Each row was made from one path, in order. Every step used is in the known rows, and no mark comes twice. Write each row's path.
(in the rows, 128 means zero)
Known rows
M > L > W > T > B: [139 144 130 149 162 159 122  93 173 128 132 193 131 122 123  95 154 116
  90 115 124  68 200  32 163]
H > M > T > W > U: [137 107 106 172 119 169 132 158 135  56 154 161 127 105 163  87 109 150
 106 132 116 162 187  80  84]
M > L > W: [133 133 130 118 135 141  95 104 157 109 131 203 126 120 133 100 128 105
 103 116 128  54 185  35 155]
T > W > H > M: [130 104 103 146 124 151 139 113  89  90 144 164 110  67 153 104 125 134
 135 129 110 162 171  59  18]
U > M > H: [127 145 110 117 104 131 108 175 109 132 143 128 121  69 157  97  99 123
 135 147 104 173 160  97  98]
L > W > H > M > U: [131 116 147 142 134 153 117 148 113  66 144 186 116  85 161  92 141 117
 124 123 119  98 197  94  24]
H > W > T: [139 109 145 171 166 185 147 144 158 140 144 158 109  67 129 127 158 137
 132 117 134 109 148  78 104]
L > M > U: [130 155 145 139 122  82 129 139 152  82 131 128 144  84 155 101 135 148
 142 110  99  81 149 115 173]
T > W > L > M > H: [141 152 112 159 124 123 159  90  99 111 154 173 112  51 142 106 126 128
 142 134 121 114 146  36 115]
M > L: [128 133 119 123 121 116  89  90 151 119 128 174 140 140 128 112 115 111
 104 127 122 107 150  40 174]
T > W > U: [139 132 136 151 138 148 141 117 106  87 146 132 109  96 148  98 126 143
 142 116 128 100 160  71  82]
H > W > U > M > L: [138 136 127 152 121 159 120 157 131  61 156 175  99  79 170  91 109 127
 135 124 135  73 170  50  75]
M > R: [128 107 124 120 141 152 134 185 165 111 151 158 160 133 131 126 128 143
 130 141 124 138 146 144 139]
M > L > W > H: [131 125 133 127 142 144  84  91 142 111 144 239 124 119 140 104 140  95
 108 127 130  64 192  22 109]
L > M: [130 149 120 136 126  97 155 134 142 120 132 129 123 111 157 128 138 156
 146 125 111 101 116 108 158]
W > L: [137 143 123 161 120 118 158 102  96 113 143 143 123 148 127 132 131 109
 117 147 151 114 105 100 106]
L > W > U > M: [141 147 146 139 136 152 143 184 113  77 149 134  93 113 175  92 134 136
 133 125 138  49 182 102  59]
H > W: [132 115 128 137 132 168 129 139 144 104 138 177 109  63 127 124 126 122
 140 116 136  99 152 111  97]
U > W > L > M > H: [134 148 133 184 144 143 155 112  73 162 163 195 134 104 151 103 110 144
 143 130 129  56 148  72 144]
L > W: [135 130 142 122 144 156 134 146 136 118 132 162 109 102 135 114 142 122
 126 117 136  62 172 120 104]
L > M > R: [131 132 117 129 134 116 161 180 174 106 150 154 148 114 159 127 138 168
 148 135 109 109 129 126 169]
W > H > M > T > B: [127 113  96 170 128 162 125 122 125  82 156 213 138 125 145 107 133 123
 103 153 121 195 180 128  48]
H > M > U > W > T: [129 111 147 182 133 148 132 169 109  94 134 106 150 100 162  74 110 164
 116 105  97 120 181  85 107]

Which path is each row?
[130 107 118 150 122 145 122 118  96  66 143 162 124  52 152  86 123 129
 132 118 101 150 193  60  30]	T > W > H > M > U
[123  91 123 168 148 183 137 164  81 131 166 197 146 121 163 101 110 159
 139 131 116 109 183 102  58]	U > W > H > M > R
[130 123 132 175 108 132 136 146  83  63 138 127 148 107 160  73  89 144
 116 116 111 108 171  94  91]	H > M > U > W > L
[139 130 128 178 166 192 163 122 165 127 140 165 116  67 113 118 157 136
 123 116 132 118 166 113 107]	H > W > T > B
[126 120  97 131  96 117 112 125 128  80 124 144 132 142 163 101  96 134
 100 132 106 167 139  39 115]	H > M > L
[129 148 149 157 136 107 134 141 127 105 138 145 150  78 157  86 123 162
 146  96  99  35 176 110 183]	L > M > U > W
[138 133 131 154 125 166 141 176 118  68 155 150  93  74 167 100 117 135
 147 126 139  84 160  97  50]	H > W > U > M
[134 119 113 157 145 185 134 134 136  77 153 226 119 101 144  97 146 116
 105 136 129 115 218 124  43]	L > W > H > M > T > B
[133 114 154 191 182 185 151 142 106 200 146 133 138 123 134 109 145 166
 128 107 124  62 167  87 150]	U > W > T
[141 135 112 157 126 140 164  93  94 106 144 147 114  83 122 112 127 119
 126 128 137 101 150  66  93]	T > W > L
[133 127  98 142 111 153 125 196 152 110 150 143 133  97 145  98 118 131
 104 142 119 117 196 131 137]	U > M > T
[144 149 102 187 130 162 174 110 157  77 161 234 120  66 125 114 134 121
 120 135 147  74 169 112 127]	H > W > L > M > T > B
[138 126 148 159 140 168 131 140 128  75 153 179 102  92 150 114 124 131
 146 121 147  84 143 100  67]	H > W > U
[141 144 135 171 122 132 154 122 134  63 152 189 117  50 142 109 131 121
 139 121 136  57 148  82 109]	H > W > L > M > U
[135 145 128 187 143 137 177 117  76 148 156 168 131 121 150 109 120 153
 139 122 135  26 146  89 146]	U > W > L > M
[132 135 163 179 138 137 121 119  91 101 146 155 159 101 127  79 110 123
 121 105 127  32 190 109 146]	M > U > W > L
[140 128 125 164 127 159 155 116 117  92 151 190 106  78 124 127 126 109
 130 133 156  88 131  93  81]	H > W > L
[139 161 118 166 119  91 178 106 108 106 146 142 120 136 149 131 137 132
 132 146 138  92  95  89 130]	W > L > M
[128 153 129 131 128 105 122 125 138 139 143 170 128  78 159 119 124 143
 154 136 102 150 120  86 158]	L > M > H
[129 123 139 129 134 171  88 126 134 132 150 216 121  36 131 114 108 109
 145 134 124 166 154  85 106]	M > H > W
[125 114 134 159 112 139 122 162  98  72 131 119 150  99 161  73  89 154
 121 106  98 117 183 108 101]	H > M > U > W
[123 102 125 172 142 168 134 136  60 138 154 185 131 119 162 101 111 151
 138 124 119 103 172  93  51]	U > W > H > M
[139 166 138 171 116  81 160 110 116  76 145 142 137 113 146 110 134 125
 129 134 130  76 124  91 144]	W > L > M > U
[140 141 162 144 153 156 135 147 122  88 146 159 102 130 157 105 143 130
 134 121 147  46 166 106  77]	L > W > U
[135 134 102 155 128 152 139 123 151  87 126 160 125 126 153  86 126 138
  89 123 107 139 182  37 107]	H > M > L > W > T > B
[138 164 124 162 121  99 151  99 104 120 155 178 124 110 151 125 128 122
 137 155 132 133 100  69 132]	W > L > M > H
[124 110 133 152 117 123 105 136  99  61 143 160 136 107 163 100 126 120
 124 136 108 176 158  96  28]	W > H > M > U
